Each row was made from one path, in order. Every step used is in the known rows, and no mark comes twice. Write each row's path.
In the rows, 128 means zero.
Known rows:
H, E, K, C: [132 141 100 134  92 118 126 134 157 138 130 122 143 125 131 151 134 126
 121 149 105 129 148 127 153 120 136 128 112 135 150 165  98 122 106 160
 108 114  91 121  57 140 142 113 149 154 138 139 136 121 144 102 129 131
 150 133  82 118  90 134 185 137 151 129 167 100 159 150  93 119 152]
E, J, K, B: [118  93 145 119 164 112 116 128 123 141 107 126 113 132 198 126 101 138
 116 120  85 114 130 112 110 115 108 118  84 114 145 131 127 113 157 139
 163 139 154 128 141 154 139 152 103 138 144 115  68 137  95 149 120 142
 130 166 146 121 185 108 103 128 100 114 144  98  62 124 160 171  87]
C, K, B: [151 111 134 133 151 118 119 130  48 178 129 154  92 113 185 140 133 140
 122 164 168  93 134  97  85 170  97  89  89 137 189 125 153  95 132 106
 138 115 161 144 156 165 110 105  97 137 158 127  67 159 105 142  95 169
 175 177 133 114 153 109 118 139  63 113 169 132  89  86 181 150 140]
K, C: [118 133 109 134 113 112  91 117 151 148 145 114 124 127 130 158 151 103
 161 160 139 108 135 131 138 156 101 102 120 148 177 147 119  85 133 132
 123 108  74 131  72 138 111 139 165 161 164 138  94 168 132 117 127 129
 161 119  79 126  93 117 196 117 136 134 151 135 133 113 120 121 160]
J, K: [ 89 108 130 129 152 126  86 117 164 139 144 115 114 147 122 146  96 123
 124 120  62 110 116 134 142 142  99 118 132 121  98 128 135 150 178 137
 140 128 137 115 113 144 122 148 132 135 158 123 104 109  81 139 122 120
 133 138 100 123 127 107 126 135 117 121 127 108 105 132 127 144 113]
H, E, K: [147 141 120 135  98 142 176 160 132 135 135 141 128 125 105 131 106 163
  86 125 128 159 136 107 143  90 155 160 125 124  87 138 105 173  84 144
  96 117 175 122 110 137 164  60  77 123 124 128 180  71 128 112 130 129
 103 141 101  95 120 119 119 126 129 128 140  89 177 176 113 133 131]
H, E, J: [137 146 143 141 124 144 166 159 180 112  99 139 134 124 130 123 148 154
  94 122  98 156 147  86  99  51 156 139 150 152  96 114 132 183  64 100
 109 102 129 131 121 102 151 121 103 141 136 136 170  95 154  97 157 160
  86 123 114  90 150 110  96 137 126 144 111 102 205 161 128 131  93]
C, K, J: [130 134 101 132 145 134  90 168  86 136 149 136 135 110 132 135 156 111
 151 171 123 113 124 104 122 164 118  61 145 139 227 140 200 109 114 124
  96 123 101 157 121 136 128 112 144 124 162 122  95 135 124 102 102 178
 198 143 124 112 111  98 178 141  89 120 187 139 143 114 180 114 146]
H, L: [ 93 153 122 133 106 160 101 185 144 172 186 103 123 128  79 131 134 133
 141 162 142 135 111  72 128 139 109 124 119 149 161  98 146 147  82 113
 123  79 162 140 120  81  82  96  38 130 137 144 146 158 101 146 110 123
 111 130  76  88 109  67  85 114 115 143 131 143 164 100 145 136 179]
C, K: [147 129 122 126 140 143 129 126  86 167 131 151  99 115 126 145 149 154
 110 168 146  97 130 122  98 176 116  89 139 162 172 114 182 131 129  85
 103 108 137 143 137 150  93 101 151 143 161 140 118 118 113 110 107 158
 174 157  99 105 116  95 143 155  84 129 146 145 166 116 149 119 153]
L, B, E, J, K: [103 107 151 119 125 122 140 121 187  88 100 112 141 142 126 113 110 133
 106 102  46 123 136 137 138 120 141 137 142 106  77 132 130 186 161 139
 134 151 128 100 144 124 127 173 170 127 105 120 119  98 125 108 150 113
 105 117 106 138 153 123  85 166 148 141  96 133 122 159 105 141  91]
B, E, J, K: [ 94 104 150 111 143 125 133 116 196  88  94 123 142 139 131 111 109 129
 104 105  49 129 135 141 137 120 138 137 140 104  68 140 133 171 160 143
 145 161 105 107 138 127 124 179 160 132 115 129 123  98 112 129 141 123
 102 131 117 129 151 106  98 145 148 145 107 109 117 160 118 150  95]
L, B, J, E: [139 126 139 139 128 143 128 107 105 116 143 119 128 131  88 134 136 100
 141 105 216 111 103 163  97 151 134 133 155 136 105  97 122 144 150  98
 143 132 135 120 162  85 115 150 159 105 101 123 173 152 146 149 137 110
 100  84 177 162 112 172 110 128 140 138  50 183 118 101 102  89 123]
E, J, K: [ 93 110 143 111 158 128 120 126 187 102 104 115 126 142 143 113 109 147
 102 109  16 119 127 126 135  99 122 126 134 123  91 124 139 163 158 143
 141 142 121 121 121 136 130 169 151 144 134 121 116  91 103 122 142 124
 116 133 118 119 154 107 116 143 133 126 115  92 131 169 119 154  86]
J, E: [120 113 133 121 140 129 135 127 124 150 144 139 116 114  97 142 156 131
 152 122 201 111 110 149  83 133 119 117 142 145  97  82 131 119 158 131
 136 122 128 136 143 119 113 127 123 101 128 132 183 144 112 151 124 111
 117 119 136 136  92 137 132  94 109 151  70 141 113  85 144 126 125]
L, H, E, J, K, B: [123 115 147 132 162 119 114 126 129 137 106 138 129 141 193 134 110 129
 110 119  56 115 135  98 106  97 116 125  84 117 152 136 128 131 145 131
 158 122 178 117 141 164 153 150  90 121 160 112  68 136  92 146 126 155
 115 165 138 124 175 109  82 133  87 106 154  97  99 113 153 173  88]
H, E: [140 139 127 176 115 149 109 145 167 158 168 145 130 137  96 180 125 128
 107 137 148 137 128 105  99  99 122 126 149 151 113 129 120 182  80  99
 102  82 180 116  97 116 150  94  82 125 179 135 171 113 122 114 142 168
 105 141  86  92 116  98 112 147 100 142 123 122 183 110 125 124 136]
C, K, B, J: [159 119 146 143 157 150 100 102  69 133 130 139 129 132 166 123 123 115
 105 146 167 114 114 136 111 181 106 116 122 129 182 158 134 113 105  72
 165 150 146 132 167 116 112 145 131 146 118 134  81 163 138 161 113 165
 135 133 186 125 162 128 116 131 125 125 146 154 104 114 132 105 138]
B, J, K: [105 108 142 134 161 145  71  91 174 105 142 109 142 155 124 131  85 106
 105 109  54 120 104 162 156 152 107 120 144 113 116 156 128 154 163 116
 159 149 136 101 118 124 116 185 156 145 128 117 108 110 104 153 132 126
 117 121 143 129 139 115 117 140 147 118 120 120 107 149 103 123 107]
C, K, J, E: [128 123 122 122 153 131 123 156  85 136 136 146 141 104 113 132 170 110
 164 147 164  99 110 146  91 159 127  85 148 136 175  99 180 108 156 144
 118 133 100 150 132 125 115 134 155  99 133 123 166 142 120 127 105 146
 162 129 156 143 102 129 164 123  91 129 127 145 122  82 166 111 128]
B, K: [115 134 115 129 146 129 126  79 146 145 147 137 119 148  84 129 104 114
 154 115 120 163 135 171 162 122 112 151 148 136  77 122 123 102 132  97
 106 103 146 144 123 147  88 107 124 127 122 124 147 128 128 139 139 107
 137 123 148 146 125 144 141 129 131 121 153 134  94 104 116 128 165]
K, E, J: [140 142 133 119 122 118 148 132 144 111  91 128 100  98 159  93 158 168
 133 125 145 150 152 107  96  95 152 135 125 151 120 111 114 102 107 137
 125 138 102 144 127 119 149 161 120 135 150 141 158 132 173  89 152 141
 113 122 139 121 168 129 111  96 126 130 103 110 161 128 159 135 111]
L, B, K, J: [121 139 102 139 132 123 102 138 107 108 166 110 146 137  96 131 120  85
 192 121 111 152 126 131 175 121 125 105 156 113 164 137 159 104 117 124
  83 112 133 141 116 120 123 115 139 105 128  97 104 138 139 103 128 132
 168 104 150 155 116 146 158 153 120 110 178 169 100 102 139 113 157]
L, H: [121 168 115 132 117 128 102 134 126 146 153 144 109 149 100 150 171 131
 150 127 153 123 133 102 111 112 116 142 132 143 140 111 178 118 134  78
 106  89 170 132 165 154 119 115 102 105 189 111  69 168  93 134 126 111
 105 132  80 138  79 114 104  87 103 105 119 146 195  75 148 137 157]
K, B, E, J: [134 122 153 118 114 111 177 137 140 105  79 145 138 110 154  98 151 141
 117 122 165 142 148 108  97 112 149 146 135 128  98 124 123 137  95 123
 144 156 101 135 185 108 126 133 110 125  90 138 135 138 157 133 144 128
  92 127 136 125 168 121  82 114 144 164 109 134 129 138 144 144 111]
E, J: [125 142 132 116 131 129 165 155 154 113  94 131 107 118 136 106 157 157
 117 121 132 150 141  98 109  73 148 137 156 155 100 101 150 145  97 110
 119 123  90 153 145 106 127 125 126 143 128 126 143 111 148 110 150 123
 105 119 123 103 147 119 119 111 136 142 100 113 175 164 136 142 106]

Write each row's path:
[147 139 136 111 127 124 147 130 119 111  71 140 100  92 169  91 169 182
 112 148 127 130 154 109  89 121 154 128 128 152 137 116 132 109 107 129
 116 137 103 147 130 134 139 170 137 138 152 150 151 126 176  78 144 157
 140 141 138 116 172 123 117 114 112 129 118 108 172 129 159 125 114] : C, K, E, J
[133 125 140 136 146 145 120 106 116 123 139 138 136 127  91 130 151 106
 137 109 203 116 102 173  97 144 125 131 152 139 105  99 127 125 145 108
 157 140 113 126 155  93 114 154 143 113 103 140 187 151 131 167 130 120
 106  97 184 147 116 151 127  99 145 149  66 152 118 110 115 101 123] : B, J, E
[119 144 111 124  87 123 138 192 100 106 151 110 167 110 106 110 133 106
 149 140 143 147 123  92 170 138 150 123 132  91 173 142 151 137  91 169
 100 147 118 137 140  97 141  82 111  95  88 118 123 123 141 107 119 124
 146 112 107 132 106 117 122 134 144 134 168 152 134 145 149 118 152] : H, L, B, E, K, J
[148 122 132 137 128 118 152 149  84 165 132 144 112 119 172 140 105 154
 110 136 146 139 135  89 113 107 126 137  76 115 143 131 101 120 103 146
 130 123 192 130 129 156 163  71  47 120 134 126 119 128 117 146 111 146
 129 174 133 106 155 125 100 124  99 113 161  98  99 123 150 159 116] : H, E, K, B
[138 133 124 106 121 139 186 129  96 112 118 132 132 120 108  99 120 153
 108 104 167 140 108 151 148 119 155 160 136 115  74 106 113 131 135 154
 137 166 120 131 146 118 138  98 119 113  75 128 194  91 143 147 119  91
 109 120 169 135 116 160 130 102 166 138  98 115 137 171 102 116 125] : B, J, E, K
[133 131 115 139 117 129 130  81 126 131 156 114 110 154  75 132  97 116
 160  95 130 153 137 159 171 123 121 160 152 129  77 109 117 131 133  83
  89  85 184 123 128 133  86 103 138 113 111 105 132 126 153 108 146  95
 130  98 142 163 119 175 116 159 127 110 130 180  97  99  93 118 166] : L, B, K
[129 130 108 110 103 107 146 132 134 138 117 118 145 120 132 133 145 124
 145 143 134 114 138 148 148 136 136 128 113 133 150 132 104  88 150 173
 126 138  64 136  82 148 128 126 163 144 118 140 143 131 138 116 118 100
 154 123 108 137  84 155 200 116 156 131 134 111 126 144 106 119 147] : J, E, K, C
[141 162 117 129  96 143 172 158 125 134 131 146 133 136 104 134 123 164
  94 121 115 152 141  99 151  73 161 169 122 121  98 133 125 168  88 132
  91 106 187 119 127 148 167  66  72 110 138 127 160  86 117 106 124 127
  96 147  87 116 100 124 103 129 130 115 144 100 203 158 106 133 135] : L, H, E, K
[128 134 110 110 109 112 141 114 131 122 113 119 151 127 133 123 146 116
 136 137 128 118 133 161 155 146 137 133 118 125 152 144 101  94 135 164
 137 139  64 129  88 134 126 137 178 152 113 142 139 131 141 125 127 105
 142 114 123 149  95 155 194 114 170 133 136 115 127 154  91 108 144] : B, J, E, K, C
[132 139 101 114  98 110 128 128 136 138 121 115 134 122 137 139 139 126
 143 152 122 127 143 129 165 140 126 128 110 132 150 152 113  91 123 165
 115 129  71 130  77 145 127 112 158 159 132 141 105 129 134 113 123 106
 164 127  81 126  85 136 198 123 163 124 157 116 143 158 106 124 159] : E, K, C
[100 120 121 118 136 113  98 119 192 116 103 104 147 141 154 137 130 116
 140 139  30 105 145 143 154 128 116 112 120 131 151 155 124 110 159 153
 141 126  54 122  70 144 122 192 206 173 150 131  82 127 116 104 138 124
 157 119  95 128 119 122 177 142 143 127 148 104 124 151 108 134 118] : E, J, K, C
[142 130 125 114  58 115 193 137 110 102 124 121 122 115  87 116 120 148
 109 112 194 148 133 124 155 149 162 170 131 106  69 121 108 166 121 144
 102 157 146 112 172 118 136  66 122 100  73 133 156 102 155 112 124  83
 107 120  93 141 114 149  93 143 168 148 107 160 141 160 102 122 148] : L, B, E, K
[147 109 151 131 164 139 130 100  77 132 124 146 133 125 137 123 146 107
 129 127 194 103 107 170  79 169 118 116 131 131 146 109 128 110 149 107
 171 148 133 132 165 116 110 158 139 111 102 134 148 159 132 168 115 138
 121 121 201 150 137 148 117 109 115 140  93 152  95  89 132 105 116] : C, K, B, J, E
[143 119 143 153 151 145  97 106  97 127 144 130 126 139 151 124 114  97
 118 131 183 133 112 128 119 156 106 121 124 130 160 153 113 107 106  89
 173 148 147 129 160 103 124 139 108 139 114 130  85 165 137 173 121 145
 117 123 180 128 161 134 110 113 140 127 125 144  90 114 130 115 127] : K, B, J
[134 131 145 141 123 155 123 121 103 115 153 110 138 135  84 127 139 101
 144 108 195 115 102 150 106 154 137 141 148 137 122  86 123 151 131 101
 144 120 145 116 158  76 105 146 131 101  90 126 179 159 149 148 136 105
  91  78 168 155 113 157  92 124 135 142  62 184 127  96 104  96 130] : H, L, B, J, E
[133 127 125 104 112 121 193 143 103 133 118 137 117 109 101 115 126 165
 122 120 166 135 120 141 134 108 153 155 127 123  75  87 121 121 141 164
 116 144 124 141 138 138 143  82 100 112  87 130 197  89 123 136 119  83
 121 133 141 124 104 143 134 100 140 130 100 110 134 156 122 134 127] : J, E, K
[144 116 128 119 124 108 154 140  61 163 125 138  98 119 170 131 108 154
 116 134 165 134 129  98 122 122 116 135  80 117 141 125 111  93 124 151
 146 144 166 143 145 162 146  75  59 125 118 129  94 135 119 157 104 120
 146 166 138 114 154 129 120 107 103 111 149 107  77 124 162 163 128] : E, K, B
[102 121 148 132 159 141 122 136 200 103 108 125 140 144 143 131 103 149
  89 112   4 130 134 121 129  78 131 127 139 124  95 137 123 188 139 135
 132 120 134 109 104 136 143 165 138 142 144 126 135  79 109 109 147 141
  98 139 111 112 156 110 104 158 125 129 120  85 148 168 111 153  74] : H, E, J, K
[119 137 105 128 127 109 103  84 163 145 137 122 142 147 113 143 132  94
 171 142  94 134 145 173 172 144 105 125 125 138 154 156 113  70 142 125
 110 100  81 131  65 151  88 144 176 159 141 136 110 159 138 117 131 115
 169 114 112 150  99 146 199 128 147 126 174 136  99 103 100 115 176] : B, K, C
[121 140 101 121 119 125 129 184 100 114 145 123 144 105 121 115 131 115
 152 141 119 148 116 102 164 116 140 108 138 111 176 142 160 109 105 172
 101 151 101 152 118 124 158  82 111 116 124 115 116 108 123 112 111 132
 167 136 125 114 105 118 174 119 136 116 179 113 136 156 162 127 134] : E, K, J
[119 121 126 134 135 112  62  90 147 130 138 123  97 116 160 136 111 133
 138 139 115 116 134 141 120 168 107 111 101 117 126 143  87  85 178 165
 138 138 151 110  92 150 154 188 112 119 187 150 134 146 119 116 126 146
 142 147 122 137 157 121 128 111  97 112 124 115  91  70 160 139 134] : J, K, E
[152 120 142 134 142 143 128 109  87 121 128 133 130 136 158 111 107 121
 100 116 165 147 115 140 138 141 129 137 119 116 145 158 108 112  99 107
 170 162 142 127 162 115 135 119 110 138  94 129  98 137 144 169 122 132
 115 126 189 128 163 139 114 113 152 125 142 134  98 146 121 120 123] : E, K, B, J
[123 121 119 128 146 120 125 129 103 125 146 134 153 128  88 129 142  92
 183 108 159 125 114 168 124 129 129 109 150 115 133  99 144 102 160 145
 113 118 121 140 129 115 119 136 148  90 112 107 173 147 134 129 128 116
 144 101 180 177 106 169 147 124 116 129 116 161  88  82 137 109 136] : L, B, K, J, E
[109 115 120 133 137 119  73  91 184 119 130 103 158 153 140 150 121  89
 132 141  57 108 128 169 168 165  99 102 117 125 170 176 111 110 167 140
 152 133  67 105  69 132 111 189 206 168 146 136  76 142 120 132 131 131
 154 114 108 140 109 129 186 139 162 121 155 119 104 141  89 112 135] : B, J, K, C
[149 134 130 137 121 122 152 144  77 157 123 150 116 134 168 140 117 145
 109 128 139 133 135  88 116 102 132 137  74 111 151 132 108 119 101 140
 134 118 202 130 143 163 164  77  46 112 146 119  93 132 111 142 109 138
 119 169 131 124 148 122  96 122  96 101 163 104 117 113 152 156 125] : L, H, E, K, B
[113 105 141 140 144 147  78  96 153  94 146  93 129 163 112 136  81 103
 115 100  69 110 111 153 160 154 114 124 145 105 106 145 127 171 170 110
 151 135 152  94 136 117 123 176 175 136 118 105  96 118 120 137 140 122
 120 101 137 148 138 132 100 162 144 113 100 153 112 146  84 115 107] : L, B, J, K
[138 131 149 122  84 118 182 146 147  87  91 124 128 116 117 108 154 144
 118 112 169 145 149 109 104 109 164 157 153 136  80 112 133 175  93 110
 112 144 116 121 183  85 126 129 151 115  88 130 136 130 178  94 157 112
  87  97 107 138 147 136  72 144 159 163  75 170 169 142 118 128 116] : L, B, E, J
